Every row comes from one small tree of marks. Brackets hold a mark, then the marks that hang from it, in the order of their numbers. Every link used is in the known rows. Which tree was each row made from?
Known rows:
(K38 (K326 (K82 K103))): [-2.01  0.40  2.38  4.80  0.41 -2.74  0.52 -1.18  0.15 -1.89  2.99  0.41
  3.08  2.54  4.82  1.62  1.34 -3.42  1.89  1.86  2.27 -0.42  1.07 -1.88
  0.03]
(K82 (K103 K38 (K166 K331) K326)): [-1.88  0.77  1.29  3.41 -0.38 -1.50 -1.77  2.00  3.10 -0.55 -2.52 -0.78
  0.47  3.80  1.80  0.49  5.12 -0.33  4.70  0.03  3.02 -1.35  0.29 -0.32
 -1.23]
(K82 (K103 K166)): [-1.80 -2.06  0.80  5.46 -0.39 -2.71 -2.48  1.85  3.10 -1.67 -0.04  0.87
  3.51 -0.52  0.91 -0.03  2.37 -4.70  2.05  2.15  4.17 -1.44 -0.76 -2.27
  1.76]
(K38 (K326 (K82 (K103 (K166 K444))))): [-1.06  0.78  2.23  3.47 -1.72 -0.92 -0.07 -0.87  1.59 -1.60  3.11 -0.34
  2.73  1.69  3.93 -0.10  0.40 -3.04  3.29  2.13  1.47 -1.38  1.13 -1.32
  0.05]
(K331 (K103 K38) (K166 K444)): [-0.96  1.41 -0.52  2.48  0.68 -0.23 -1.27  0.90  3.53 -0.97 -1.01 -0.52
  1.87  1.39  0.94 -0.07  2.28 -0.20  1.64  1.02  2.65 -3.54 -1.17 -1.87
 -0.41]
(K103 K38 (K82 K326) (K166 K444)): [-1.28  1.61  0.51  2.48 -0.26 -0.59 -0.06  1.20  2.14 -0.77 -1.45  0.91
  0.63  2.43  0.57 -1.26  3.89 -0.08  4.80  2.95  2.63 -1.34  0.33 -0.39
  0.07]
(K326 K38 K82 (K103 (K166 K331 K444))): [ 0.53  2.44  1.83  0.05 -1.30  0.59  0.58 -2.13  0.90 -0.79  3.38 -1.33
  2.29  1.03  3.14 -0.46  0.92 -4.88  1.49  2.83  3.52 -1.16  1.88 -1.42
 -0.35]
(K38 (K326 (K103 K82 (K166 K331 K444)))): [-0.94  1.66  0.83  0.69 -1.53  0.79  0.21 -0.44  0.56 -0.82  2.20 -1.22
  1.86  0.87  1.89  0.15  1.54 -0.95  3.26  2.25  2.64 -2.14  1.53 -0.70
 -0.45]
(K444 (K166 (K331 (K103 (K326 K38))))): [-2.44  0.08  0.36  1.84  2.51 -1.76 -0.41  0.09  0.54  0.20 -0.65 -1.38
  0.06  2.06  3.24  0.97  3.62 -1.05 -0.35  1.83  4.76 -2.75  0.48 -0.26
 -1.04]
(K103 K166): [-1.08 -2.32  0.23  5.19  0.09 -2.82 -3.14  1.58  3.23 -1.39  0.06  1.74
  3.96 -2.20 -0.07  0.23  2.17 -4.97  0.43  3.04  4.59 -2.10 -1.09 -2.14
  3.26]
(K444 K166): [-1.43 -1.59  0.07  3.84  1.48 -2.34 -1.34 -0.38 -0.48 -1.25 -1.09  0.38
  2.51 -1.01  1.81  0.62  1.73 -3.84 -1.58  3.77  4.39 -3.57 -0.45 -0.93
  2.17]
(K326 (K103 K38 K82 (K166 K331 K444))): [-1.04  2.75  0.93  0.16 -1.31  0.41  0.27  0.90  1.34 -0.94 -0.35 -0.66
  0.98  1.63  0.86 -0.35  3.25 -0.50  3.98  2.60  3.51 -2.77  0.57  0.04
 -1.12]
(K38 (K326 K82 (K103 (K166 K331)))): [-0.53  0.83  2.23  2.33 -1.22 -1.52 -0.28 -1.69  0.88 -1.22  4.44 -0.36
  3.03  0.98  3.46  1.54  1.28 -4.92  1.54  1.57  3.30 -0.87  1.61 -1.89
  0.41]
(K38 (K326 K82 (K103 (K166 K331 K444)))): [ 0.27  1.96  2.08  0.81 -2.14  0.44  0.21 -2.38  0.34 -1.06  4.09 -1.09
  2.45  1.03  3.55  0.60  0.24 -3.45  1.68  1.82  2.29 -1.92  1.98 -1.17
 -0.33]
(K38 (K326 (K82 (K103 (K166 K331 K444))))): [-0.63  1.13  2.39  2.23 -1.59 -0.08 -0.27 -1.68  1.21 -0.50  1.67 -2.38
  2.06  1.97  3.90 -0.09  0.58 -2.61  3.18  1.62  1.27 -2.02  2.11 -0.81
 -1.28]
(K444 (K166 (K103 (K38 K326)) K331)): [-1.19  0.76  0.66  2.65  2.66 -1.65 -1.67 -1.67  1.28  0.53 -1.42 -1.33
  1.37  1.78  2.83  1.38  4.20  0.02 -0.88  0.27  2.93 -3.38  0.23  0.55
  0.19]
(K38 (K326 (K82 (K103 K166)))): [-1.99 -0.57  2.55  4.97 -0.97 -2.93 -0.59 -0.19  2.08 -1.78  3.63  0.62
  3.22  1.64  3.95  0.73  1.39 -4.48  3.08  1.93  2.42 -0.37  0.96 -1.95
  0.76]
(K444 (K166 (K103 K82))): [-2.32 -1.51 -0.17  3.78  2.15 -4.20 -1.38  1.64 -0.60 -0.65 -1.20  1.20
  2.77 -1.13  1.15  1.32  3.13 -0.64 -0.18  4.77  6.12 -4.39 -0.41 -1.36
  1.52]
(K331 (K103 K38 K82 K326) K166): [-3.24  1.53 -0.39  2.96  1.24 -2.95  0.20  3.60  2.25 -0.91 -0.83  1.02
  0.56  4.12  1.47  1.60  4.72  2.70  4.62  1.73  4.01 -2.49 -0.73 -1.85
 -1.40]
(K331 (K103 K38 K82 K326) (K166 K444)): [-2.54  2.70 -0.59  1.46  0.35 -1.07  0.48  2.82  1.82 -0.72 -1.24  0.14
 -0.15  4.14  1.59  0.64  3.68  4.12  4.92  1.90  3.01 -3.51 -0.41 -1.06
 -2.14]
(K38 (K326 K82 K103)): [-1.03  1.35  2.03  3.40 -0.08 -2.27  1.08 -2.13 -0.94 -2.34  5.23  1.66
  3.51  1.75  4.53  2.43  0.95 -4.47  0.21  2.21  3.13 -0.37  0.96 -2.04
  1.14]
(K82 (K326 K38 (K103 K166))): [-0.30  0.05  0.39  3.50  0.05 -0.90 -0.30 -0.97  2.44 -1.66  2.90  1.43
  2.75  1.86  1.81 -0.51  3.19 -5.96  1.43  1.10  4.12  1.93  0.60 -2.93
  1.92]
(K38 (K326 K82)): [-1.31  0.41  1.73  4.35  0.87 -2.93 -0.26 -1.64  0.21 -1.53  3.10  1.18
  3.42  0.91  3.81  1.85  1.21 -3.79  0.16  2.78  2.77 -1.31  0.55 -1.65
  1.67]

Write each row's tree:
[-3.43  0.88  0.96  1.84  2.50 -2.21  0.85  0.86  0.05  0.20 -2.67 -1.15
 -0.95  3.42  2.21  0.68  4.84  0.46  2.36  2.54  4.18 -2.95  0.95  0.04
 -2.33] => (K444 (K166 (K331 (K103 K38 (K82 K326)))))
[-2.81 -0.38  0.73  4.85  0.42 -3.45 -2.42  3.87  4.91 -1.36 -0.34  2.35
  1.45  1.38  0.84  1.50  4.73 -0.54  2.77  1.04  4.75 -1.98 -1.84 -0.44
  0.60] => (K331 (K103 K38 K166 K326))
[-0.69  0.83  0.81  3.67 -0.31 -1.24 -0.60  0.17  2.73 -2.01  1.04  2.12
  1.94  2.66  1.27  0.13  4.16 -4.12  2.57  0.43  3.68  0.70 -0.11 -1.73
  1.32] => (K82 (K326 (K103 K38 K166)))
[-2.37  0.31  1.23  4.74 -0.48 -2.35 -1.55  2.71  3.44 -1.70 -1.14  1.29
  1.14  3.29  2.00  0.41  4.86 -0.88  4.64  0.54  3.19 -0.72 -0.63 -0.60
  0.01] => (K82 (K103 K38 K166 K326))
[-0.91  2.52  0.37  1.19  0.33 -1.00  0.96 -0.40  1.16 -0.60  2.42 -0.39
  1.29  3.57  3.72  0.45  1.57 -0.33  2.49  2.18  2.98 -2.02  0.78 -2.60
 -1.49] => (K331 (K103 (K326 K38 K82)) (K166 K444))
[-1.32  0.13 -0.26  3.97  2.89 -3.17 -0.41  0.41  1.27 -0.09 -0.10  1.92
  2.61  2.13  1.06  0.44  4.91 -0.93  1.33  2.78  5.35  0.07  0.47 -2.60
  1.00] => (K166 (K103 (K82 (K326 K38))))
[-2.37  1.06  1.09  3.09 -0.46 -2.40 -0.07  2.36  2.22 -2.18  1.42  2.10
  2.18  1.34  1.06  0.58  3.87 -2.45  4.04  2.93  4.76 -1.04 -0.52 -1.05
  0.75] => (K326 (K103 K38 K82 K166))
[-1.65  1.25  1.53  2.58 -0.30 -1.98 -0.13  1.20  2.89 -1.04  2.99  1.06
  1.55  1.40  3.01  0.20  2.03 -1.57  2.65  3.06  4.24 -1.64  0.17 -0.93
 -0.28] => (K331 (K103 (K166 K444) (K326 K38 K82)))
[-0.35  1.63  1.04  2.09 -0.64  1.08 -0.86 -0.40  2.85 -0.24 -3.10 -2.13
  0.20  3.80  1.36 -1.57  3.63 -1.10  4.04 -0.14  1.59 -0.95  1.33 -0.61
 -1.67] => (K82 (K103 K38 (K166 K331 K444)) K326)
[-1.08  0.66  1.42  3.57  0.04 -3.18 -0.60  0.42  1.92 -1.11  2.79  1.69
  2.18  1.85  2.98  0.64  3.10 -3.64  2.69  3.21  4.15 -0.12  0.58 -1.54
  1.25] => (K103 K166 (K326 K38 K82))
[-0.14  1.62 -0.35  1.16  2.30 -0.43 -0.17 -1.06  0.61  1.12 -1.98 -1.17
  1.43  2.42  0.88 -0.51  4.26  0.88  1.45  2.49  4.11 -1.44  1.54 -1.55
 -0.92] => (K166 (K103 (K82 (K326 K38))) K331 K444)
[-1.64 -0.23  0.28  3.72  1.09 -2.38 -0.21  0.69  2.38 -0.73  0.90  1.10
  1.83  1.78  0.84 -0.98  3.97 -3.28  3.58  3.35  4.18  0.82  0.70 -2.35
  1.36] => (K103 (K82 (K326 K38)) K166)
[-2.25  0.65  0.49  2.04  2.37 -2.78 -1.00  1.01  0.28  0.42 -3.27 -0.88
  0.92  1.16  1.44  1.27  5.02  1.01  0.84  3.12  5.12 -4.55  0.12  0.20
 -0.56] => (K444 (K166 (K103 K38 K82) K331))
[-1.56  0.00  0.80  3.06  0.14 -1.13 -1.31  0.74  2.77 -0.33 -0.40 -1.33
  1.21  3.06  2.27 -0.23  4.11 -2.18  3.58  0.62  3.55 -0.09  0.86 -1.31
 -0.77] => (K82 (K103 (K166 K331) (K326 K38)))
[-2.76 -1.03  0.36  3.51 -0.31 -2.35 -1.65  3.57  3.14 -1.10  0.18  1.27
  2.51 -1.89 -0.25 -0.09  1.61 -1.12  2.49  4.42  5.21 -3.91 -0.99 -1.26
  0.70] => (K331 (K103 K82 (K166 K444)))
[-1.58 -0.30  0.76  2.09 -0.86 -2.02 -0.90  1.53  0.93 -0.99  0.69  0.10
  2.69 -0.37  0.39  0.71  2.68 -3.22  2.58  3.53  5.32 -2.07  0.57 -2.06
  0.53] => (K326 (K103 K82 (K166 K331)))
[-2.45  0.85  0.79  3.27  1.84 -2.37 -1.61  2.04  2.41 -0.36 -2.21  0.26
  0.62  2.68  1.46  2.10  5.02  0.77  1.34  0.52  4.48 -2.64 -0.79 -0.01
 -1.34] => (K166 (K331 (K103 K38 K326)))
[-3.12  0.27  0.50  1.50  2.95 -1.90  1.36 -0.33 -0.29  0.52 -0.80 -1.75
 -0.22  2.72  2.72  0.01  3.90 -1.29  1.23  3.13  4.69 -1.64  1.70 -0.97
 -1.75] => (K444 (K166 (K331 (K103 (K82 (K326 K38))))))
[-1.59  2.45  0.91  1.22 -0.19  0.33 -0.39  0.00  2.60 -0.09 -0.66 -1.64
  0.62  1.81  1.69 -0.54  3.25  1.06  4.33  1.73  1.16 -2.47  0.88  0.77
 -0.68] => (K103 (K38 K326) K82 (K166 K331 K444))
[-0.59  0.89  1.69  2.06  0.12 -2.16 -0.74 -0.33  1.77 -0.03  1.29 -0.40
  1.41  2.07  2.84  0.66  3.42 -3.24  2.51  2.74  3.89 -0.76  1.40 -1.25
  0.05] => (K103 (K166 K331) (K326 K38 K82))
[-2.51  1.23  0.50  4.51  2.38 -3.47 -0.90  1.09  2.26 -0.70  0.25  1.86
  2.67  2.12  1.78  1.97  4.93  1.44  1.98  1.50  3.72 -1.65 -0.68 -0.53
  0.82] => (K166 (K103 (K38 K326) K82))
[-1.09  3.06  0.76  1.56 -0.10 -1.22  0.50  0.83  1.62 -1.02  0.54  0.23
  0.57  4.33  3.26  1.18  2.48  1.65  3.52  1.47  2.60 -3.26  0.20 -1.43
 -2.00] => (K331 (K103 K38 (K326 K82)) (K166 K444))
[ 0.69  0.33 -1.62  2.51  0.48 -0.95 -2.50  0.85  1.25 -0.04 -1.62  0.22
  2.73  1.23  0.55  0.83  2.74  1.80  0.89  1.17  3.82 -3.77 -0.52 -2.78
  0.68] => (K331 (K166 (K103 K326) K444))
[-0.29  0.48  1.33  2.79 -1.64 -1.84 -1.08  0.78  0.86 -1.26  1.05  1.40
  1.99  0.61  2.21  0.60  1.56 -1.66  2.64  3.89  3.60 -2.80  0.39 -0.96
  0.77] => (K103 (K166 K444) (K326 K82))
[-0.09  0.82  0.59  1.80 -0.13  1.40 -0.58 -1.58  2.41  0.06 -1.14 -2.51
  0.89  3.11  1.79 -2.41  2.84 -3.06  3.10  0.58  2.09  0.28  1.87 -1.66
 -1.00] => (K82 (K103 (K166 K331 K444)) (K326 K38))
[-0.51  0.16  0.31  1.42 -0.43 -0.04 -0.94  0.26  0.73  0.39 -2.19 -1.20
  1.00  0.78 -0.11 -1.01  2.73 -0.79  3.40  3.57  3.40 -2.40  1.50 -1.42
 -0.31] => (K103 (K82 K326) (K166 K331 K444))
[-1.12  0.87  0.40  2.90 -0.67 -0.09 -0.54  0.76  2.56 -1.17  0.28 -0.23
  1.26  2.76  2.35 -1.16  2.83 -1.31  3.75  1.28  2.65 -0.55  0.28 -0.82
 -0.18] => (K82 (K103 (K166 K444) (K326 K38)))
[-0.53 -0.81 -0.25  3.73  1.79 -3.14 -3.33  1.13  1.14  0.43 -2.58  0.56
  2.70  0.39  0.48  2.40  4.51  0.37 -0.75  1.37  5.63 -3.32 -0.31 -1.61
  0.62] => (K166 (K103 K326) K331)
[-1.90  1.90  1.03  3.08  0.66 -3.18  0.08  1.69  2.00 -1.15  1.01  1.02
  1.18  4.34  3.28  2.10  3.46  0.19  3.28  1.23  3.51 -2.22 -0.23 -2.27
 -1.27] => (K331 (K103 K38 (K326 K82)) K166)
